Every row comes from one small tree of marks. Brackets hold a mark, then the marks that hang from it, in alphabetical order. Every link used is in the known rows. Which tree was each row made from?
Known rows
{sazar {tigu kerez vizut}}: [0, -12, -10, 26, 0, 2, 12, 14, -15, 8, 8, -22, 10, -4, 10, 2, 8, 14, 0, 0, -6, 2, 18, 18, -9, 0, -8, 8, -3, -12, -8, 5, 14, -6, 14, -8]
{tigu kerez}: [4, -6, 0, 20, 13, -5, 17, 5, -23, 10, 7, -12, 10, -6, 2, 0, 12, 2, -1, 2, -9, -10, 18, 4, 8, 1, -2, 1, -6, 4, -12, 7, 2, -22, 5, 3]
{sazar falas {tigu kerez {vizut fidor}}}: [7, 2, -5, 20, 2, 5, 4, 20, -4, 1, 5, -17, 7, -16, 11, -4, -6, 8, 2, 0, -15, -3, 6, 10, -19, 2, -7, 11, -18, -17, 0, -3, 26, -12, 15, -4]
{vizut {fidor {falas rofufu sazar} {mapod {mobis votu}}}}: [3, 0, 13, -14, -1, -5, -10, -1, 26, -2, -4, 8, 1, 10, -2, -9, 1, -11, 7, 12, -3, 7, -14, -21, -6, -2, -9, -12, 4, -9, 3, 3, 3, 12, -11, 10]
{vizut {fidor {falas sazar}}}: [9, -2, 13, 1, 8, -3, -1, -5, 0, -3, -5, 2, 3, -3, 2, -7, -8, -5, 6, 2, 10, 1, -7, -4, -17, -2, 6, -8, 5, 0, 13, 3, 3, -8, -5, 7]
{falas fidor {sazar rofufu tigu}}: [-4, -23, 3, 4, -12, -1, -1, -3, 12, -5, 6, -8, 11, 3, -1, 13, -1, -7, 4, -9, 5, 8, 8, 23, -16, 11, 2, -1, 8, -3, 11, -1, -11, -2, -4, -13]
{sazar {falas {fidor {mapod {mobis votu}}}} {tigu kerez}}: [2, 6, 0, -9, -8, 3, 3, 19, 14, -7, 15, -10, 6, 3, -5, -7, 13, 5, -1, -3, -32, -8, 10, -14, -2, 8, -10, 5, -24, -18, -1, 5, 2, -9, 1, 3]
{vizut {fidor {falas {sazar rofufu tigu}}}}: [3, -8, 11, 6, -7, -2, -6, 3, 10, 4, -3, -2, 9, -1, 5, -1, -1, -5, 10, -4, 7, 1, -5, 9, -25, 2, -2, -8, 6, -3, 15, -7, 0, 0, -5, 3]
{mapod {fidor {falas rofufu}}}: [-11, 12, -1, 3, 3, 0, -3, -9, -15, 5, 0, 9, -15, -6, 4, 2, -10, -5, 6, -1, 10, -8, -9, -8, 9, 2, 6, -5, 12, 4, -5, -6, -8, 0, -9, 2]
{tigu kerez vizut}: [8, -6, -8, 24, 13, 0, 17, 7, -18, 3, 6, -15, 6, -8, 12, 1, 0, 8, -3, 8, -5, -1, 17, 8, 7, -5, -1, 2, -3, -2, -16, 4, 19, -15, 16, -1]
{vizut fidor}: [4, -6, 11, 8, 16, -8, 8, -7, -13, 16, 1, 3, 1, -4, 11, -10, -5, -5, -7, -6, 0, -4, 1, 5, -11, 4, 5, 2, -11, 3, 9, 4, 4, -15, 4, -7]
{falas {sazar rofufu tigu}}: [-5, -23, 5, 15, -17, 2, -4, 7, 5, 6, 8, -23, 21, 8, 1, 13, 8, 3, 1, 1, 2, 0, 13, 22, -26, 2, -1, 3, 18, 0, 5, -2, -7, 1, -3, -7]
{vizut {fidor {falas rofufu}}}: [-1, 1, 7, 6, 7, -7, -3, -1, -5, 10, -4, 11, -8, -10, 6, -5, -6, -14, 7, 0, 5, -1, -11, 0, -7, 5, -3, -10, 3, 6, 8, -2, 1, -3, -3, 4]
{mapod {fidor {falas sazar}} {mobis votu}}: [2, 7, 5, -11, 3, 5, -2, -7, -1, -3, -1, -7, -10, 24, 1, -4, -8, 3, -5, 8, -7, -1, -2, -23, -1, -2, 1, -6, 5, -16, -1, -1, -8, 6, -7, -4]
{falas fidor rofufu}: [-9, -11, -3, 2, 6, -8, 1, -10, -7, 4, 6, 8, -10, -7, -1, 9, -7, -17, -1, -5, 5, 4, 1, 12, 7, 13, 2, -4, 2, 8, 2, 5, -9, -3, -1, -11]
{vizut {fidor falas}}: [6, 4, 13, 4, 12, -5, 3, -2, -12, 8, -2, 8, -2, -6, 8, -14, -7, -4, 2, -1, 4, -5, -5, -6, -10, 1, 3, -10, -5, 6, 11, -1, 2, -10, -1, 5]
{tetef rofufu}: [0, -5, 8, 20, -4, 6, 15, -2, -16, 16, 8, -20, 7, -2, 7, 5, 3, -4, -4, 8, 7, 1, 11, 15, -3, -6, 5, -3, 8, 12, -1, -5, 0, -5, 1, -12]
{mapod {fidor falas} {mobis votu}}: [-2, 14, 5, -8, 5, 3, 2, -3, -11, 6, -1, -1, -15, 22, 8, -9, -6, 3, -9, 4, -13, -9, -1, -26, 6, 1, -1, -6, -4, -11, -1, -3, -7, 2, -4, -3]
{falas {fidor {mapod mobis}} rofufu {sazar tigu}}: [-11, -17, -5, -16, -12, -7, -14, -5, 30, -6, 3, 0, 3, 5, -22, 9, 6, -9, 4, -3, 6, 20, -2, 8, -3, 8, -7, 3, 7, -9, 1, 10, -13, 21, -7, -14]
{mapod {fidor falas vizut}}: [0, 11, -6, 2, 2, 5, 1, -8, -13, -7, -7, 6, -15, 6, 3, -2, -10, 6, 7, -10, 12, -9, -7, -7, 13, -8, 12, -10, 11, 11, 0, -10, -6, -10, 3, 9]
{solad {lumaz {mapod fidor mobis}}}: [-6, 14, 6, -12, 7, 8, 8, -12, -27, 13, -2, 11, -1, -3, -8, 1, 18, 3, -11, 1, -9, -7, 9, -5, 23, -2, 8, 28, -13, -7, -3, 8, -4, 5, -6, -18]
{tepag rofufu}: [2, -8, 2, 11, 8, 2, 1, 1, -27, 12, 2, -3, -11, 2, 19, 2, 3, 5, -15, 16, -9, -11, 9, 7, 1, 1, 1, -4, 1, 6, 0, 7, -13, -4, -4, 5]
{vizut {fidor mapod}}: [4, -1, 15, 0, 13, -8, 5, -7, -2, 9, 1, 11, 5, -7, 8, -17, 1, -1, -3, -8, 3, -9, -5, -6, -3, -3, 4, 2, -12, 6, 4, 7, 5, -10, -3, 5]
{solad {lumaz mapod} votu}: [-3, 13, 24, -1, 6, 11, 22, -1, -43, 4, 13, -9, 16, -6, 3, 1, 34, 9, -9, 6, -11, -15, 23, -3, 11, -1, 12, 22, -14, -1, 4, 16, -5, 9, -14, -10]
{kerez {tetef rofufu} {tigu {vizut {fidor {mapod mobis}}}}}: [7, 6, -11, -11, 1, -9, 3, -8, 13, 11, -22, 4, -8, -11, 14, -5, -11, 7, -24, -5, 9, 24, -18, 17, -14, -9, -13, 9, -25, 15, -1, -4, 18, 11, 5, 0]
{lumaz {mapod {fidor falas vizut} mobis}}: [-2, 11, -14, -15, 5, 4, -10, -5, -1, 2, -11, 12, -5, 7, -14, -7, 4, 10, -6, -1, 1, -6, -5, -17, 25, -10, 2, 10, -2, 0, -4, -7, -9, 7, 10, -1]
{lumaz {mapod fidor}}: [-7, 4, -3, -5, 13, 4, 1, -12, -18, 11, 2, 8, 6, -10, 0, -9, 5, 8, -11, -4, 0, -14, 1, -6, 14, -2, 9, 22, -8, -2, -2, 7, -8, -6, -1, -8]
{tigu {kerez tetef}}: [7, 0, -7, 14, 12, -9, 11, 4, -16, 7, 1, 0, 9, -8, 4, 3, 9, 4, -7, -6, -6, -10, 6, 11, 1, 8, -3, 3, -10, 14, -14, 8, 3, -21, 5, 12]
{mapod mobis}: [-2, -7, 1, 5, 8, -5, 3, 1, -13, 16, 4, -10, 0, 14, -2, -2, 2, 3, -17, 6, -7, -3, 14, -1, -1, 1, -2, 6, -4, 5, -4, 2, -7, 1, 7, -13]

Write each row's tree
[-8, 3, -6, 1, -12, -1, -3, 16, 13, -8, 13, -2, 5, -20, -12, 6, 10, -6, 13, -5, -12, -7, 1, 1, 2, 10, -8, 4, -10, -7, -5, 2, 1, -7, -3, 6]
{sazar {falas {fidor mapod} rofufu} {tigu kerez}}
[10, 7, 12, -16, 5, -7, -8, -3, 20, -3, -6, 10, 3, 2, -9, -14, -1, -3, 4, 5, 5, 5, -10, -18, -6, -8, 0, -6, 0, -1, 3, 4, 3, 7, -5, 9]
{vizut {fidor {falas sazar} {mapod mobis}}}
[5, 8, -2, -11, -7, 0, -7, 9, 13, -9, -5, 5, -3, 15, -12, -8, 6, 12, 2, 3, 5, -5, -2, -18, 14, -18, 1, -14, 11, 18, -6, -9, -6, 4, 7, 19]
{fidor falas {mapod mobis} vizut}
[-2, -17, -13, -14, -6, -6, -12, -10, 33, -18, -7, 9, -5, 11, -23, 13, -2, -11, 7, -1, 13, 21, -7, 5, 17, -2, 2, -8, 14, 8, -6, 3, -9, 10, 2, -1]
{falas {fidor {mapod mobis} vizut} rofufu sazar}
[4, 2, 12, -7, 1, -6, -10, -5, 18, -5, -5, 12, 4, -10, -5, -7, -2, -11, 14, 5, 14, 4, -17, -10, -7, -5, 1, -11, 12, 3, 4, 3, 2, 4, -13, 16]
{vizut {fidor {falas rofufu sazar} mapod}}
[-5, 17, -2, -8, 7, -2, -3, -7, -13, 7, -4, 5, -16, 9, -2, -5, -9, 1, -4, 0, -1, -7, -1, -18, 9, 1, 3, 1, -2, -2, -4, -5, -9, 6, 0, -7]
{mapod {fidor falas} mobis}
[14, 1, -13, 14, 21, -9, 12, 2, -9, 3, -8, 10, 0, -17, 17, -1, -9, 0, -8, -7, -3, 3, -4, 16, -2, 8, -7, 4, -20, 2, -12, 7, 28, -16, 18, 7]
{tigu {kerez tetef} {vizut fidor}}
[-4, 0, -3, 2, -1, -1, -5, 4, -1, -4, 10, 2, -7, -12, -2, 7, -15, -14, -2, 4, -5, -6, 1, 3, -2, 9, 3, 0, 1, 10, 4, -4, -6, -11, -3, -3]
{sazar {falas fidor rofufu}}
[-7, 7, -14, -14, -3, 8, -12, -1, 6, 2, -10, 11, -8, 14, -7, -3, 6, 3, -4, 5, -7, -3, -9, -20, 23, -4, -5, 3, 2, -6, -4, -7, -10, 12, 4, 1]
{lumaz {mapod {fidor {falas rofufu} vizut} {mobis votu}}}
[7, -9, -1, 7, 14, -8, 7, -8, -13, 9, -13, -8, -9, -8, 20, -13, -13, 10, -17, -5, 3, 14, -1, 11, -17, -9, -3, 7, -18, 6, 8, 3, 14, -9, 4, -5]
{kerez {tigu {vizut fidor}}}
[-3, 27, 17, -20, 4, 14, 9, -9, -28, -9, 2, -3, 5, 3, -11, 3, 24, 7, -2, 9, -7, -4, 10, -19, 18, -2, 11, 19, -11, -17, 1, 11, -8, 27, -18, -13]
{solad {lumaz {mapod {fidor {falas sazar}} mobis}} votu}
[-2, -4, -7, 3, -11, 5, -3, 10, 4, -11, 8, -9, -3, 2, -5, 0, -7, 7, 1, -13, -3, -3, 5, 12, -14, 3, 5, 1, -1, 4, 13, -9, -4, -15, 10, -2]
{sazar {falas {fidor vizut}} tigu}
[-13, 1, -3, 3, -9, 4, -10, -7, -1, -2, -1, -5, -4, -2, -6, 9, -4, -2, 12, -1, 14, 2, -9, 1, -9, 3, 4, -4, 20, -10, 1, -3, -10, 10, -13, -4]
{mapod {fidor {falas rofufu {sazar tigu}}}}
[-6, 0, -4, -2, -8, -1, -11, 10, 15, 8, -4, 3, -4, -1, 3, -7, -3, 2, 3, 2, 4, 11, -8, -1, -10, 0, -14, -1, 0, -11, 1, -3, 10, 24, 7, -5]
{sazar {tigu {vizut {fidor {falas rofufu} {mapod mobis}}}}}
[-6, -10, -9, -4, -1, -4, -3, -8, 14, -10, 1, 16, -10, -2, -8, 6, 0, -10, 7, -11, 12, 6, -6, 7, 19, 0, 4, -12, 9, 17, -2, 0, -6, -4, 3, 7]
{falas {fidor mapod vizut} rofufu}
[0, 10, 2, -2, 4, 3, 0, -11, -9, -7, -1, -1, -4, 1, 0, -1, -11, 3, 6, 1, 11, -4, -4, -10, -1, -4, 12, -5, 14, -2, 1, 0, -7, -3, -10, 4]
{mapod {fidor {falas sazar}}}
[3, -16, -14, 19, -13, 0, 0, 13, 11, -3, 0, -16, 20, -3, 7, 20, 4, 7, -1, -1, 0, 6, 8, 32, -19, 4, -9, 4, 9, -2, -9, -2, 14, 0, 9, 2]
{falas {sazar rofufu {tigu {kerez tetef} vizut}}}
[-4, -12, -8, -11, -5, -4, -4, -3, 22, -7, 1, 12, -11, 17, -6, 3, 2, -11, -2, -4, -3, 11, -4, -5, 21, 3, -5, -11, 1, 5, -3, -1, -8, 4, 5, 1]
{falas {fidor {mapod {mobis votu}} vizut} rofufu}
[1, -3, 1, 11, 0, 3, 2, 9, -5, 6, -3, -5, 0, -2, 14, -10, -7, 8, 0, -3, 4, 5, 0, 9, -23, 0, -4, -1, -2, -10, 12, -2, 12, 4, 7, -5]
{sazar {tigu {vizut {fidor falas}}}}
[10, 14, -14, 3, 8, -8, 1, 8, 12, -6, -12, 25, -2, -26, 9, -2, -6, -4, 7, -3, 4, 1, -18, 2, 8, 2, -12, -7, -8, 6, -15, 1, 26, -1, 8, 28]
{tigu {kerez tetef} {vizut {fidor {falas rofufu} mapod}}}
[-3, 29, 10, -16, 4, 14, 12, -6, -31, -7, -3, 4, -6, 6, -6, 1, 25, 10, -1, 1, -9, -8, 10, -16, 28, -5, 12, 15, -14, -6, -1, 2, -6, 21, -7, -8]
{solad {lumaz {mapod {fidor falas vizut} mobis}} votu}
[-11, -24, -4, 2, -8, -3, -7, -6, 11, -4, 5, -6, 4, 1, -12, 14, -1, -10, 7, -5, 10, 18, 2, 24, -14, 14, -2, 0, 12, -6, 10, 9, -11, 6, -7, -16]
{falas fidor rofufu {sazar tigu}}
[1, -19, -7, -14, -7, -1, -9, -8, 34, -18, -2, 4, -5, 22, -15, 9, 0, -10, 4, 2, 2, 21, -5, -1, 13, -2, -3, -12, 12, 0, -2, 4, -7, 8, 0, 0]
{falas {fidor {mapod {mobis votu}} vizut} rofufu sazar}
[0, 7, 8, -7, -11, 0, -2, 6, 13, -8, 15, 8, 3, -13, 4, 5, -10, -10, -2, -1, -9, -19, 2, -6, 5, -2, 7, -1, -4, 16, 1, -12, -2, -13, -4, 12]
{sazar {falas {fidor mapod}} rofufu}
[1, -9, 0, 12, -19, 7, -7, 13, 9, -7, 3, -17, 12, 4, 5, 9, -5, 8, 7, 9, 9, 3, 5, 10, -22, -8, -2, -8, 25, 0, 4, -10, 2, 9, 0, 4]
{fidor {falas {sazar rofufu {tigu vizut}}}}
[-8, -2, -9, 10, -8, 0, 0, 16, 1, -2, 13, -9, 1, -16, -8, 11, 2, -9, 10, -4, -15, -3, 6, 12, -4, 16, -9, 4, -10, -9, -1, 0, 1, -11, 0, -4]
{sazar {falas fidor rofufu} {tigu kerez}}
[-3, 1, -10, 2, -3, 5, -10, -10, 4, -14, -9, 2, -13, 4, -8, 11, -11, -3, 16, -2, 19, 5, -12, 1, 8, -7, 9, -15, 26, 6, -3, -9, -6, 1, -3, 8]
{mapod {fidor {falas rofufu sazar} vizut}}
[0, 0, -1, -7, -24, 4, -14, 15, 30, -8, 1, -10, 13, 10, -7, 3, 3, 10, 4, 12, 4, 6, 1, -6, -10, -14, -7, -5, 18, -3, -4, -9, 1, 26, -1, 8]
{fidor {falas {sazar rofufu {tigu vizut}}} {mapod mobis}}
[10, 6, 17, -10, 5, -4, -4, -3, 13, -6, -2, 9, 8, -8, -2, -14, -2, -1, 10, 3, 13, -1, -11, -14, -9, -10, 5, -9, 5, 2, 7, 7, 4, -4, -10, 17]
{vizut {fidor {falas sazar} mapod}}
[2, 3, -3, -10, -14, 1, -10, 9, 25, -13, 4, 9, -4, 3, -7, 8, -9, -7, -1, -3, -8, -9, 0, -4, 13, -5, 2, -5, -4, 18, -1, -21, -3, -7, 8, 9]
{sazar {falas {fidor {mapod mobis} vizut}} rofufu}
[-3, 12, 12, -11, 4, 13, 12, -9, -25, 12, 1, 7, 0, 7, 1, -2, 18, 4, -12, 2, -18, -8, 10, -12, 20, 0, 3, 24, -15, -14, -2, 9, -2, 3, -9, -16]
{solad {lumaz {mapod fidor {mobis votu}}}}
[8, -11, -9, 19, -5, 1, 7, 3, 10, 0, -7, -16, 15, -10, 7, 10, 0, 2, 3, -2, 9, 23, -2, 34, -21, 4, -8, 4, -2, -11, -3, 3, 23, 3, 10, -7]
{falas {sazar {tigu {kerez {tetef rofufu}} {vizut fidor}}}}
[3, 10, -5, -7, 2, 7, -1, -2, -4, -3, -7, 1, -19, 30, 5, -5, -7, 7, -4, -2, -7, -5, -3, -20, 13, -5, 0, -11, 1, -5, -1, -12, -5, -1, 7, 2]
{mapod {fidor falas vizut} {mobis votu}}
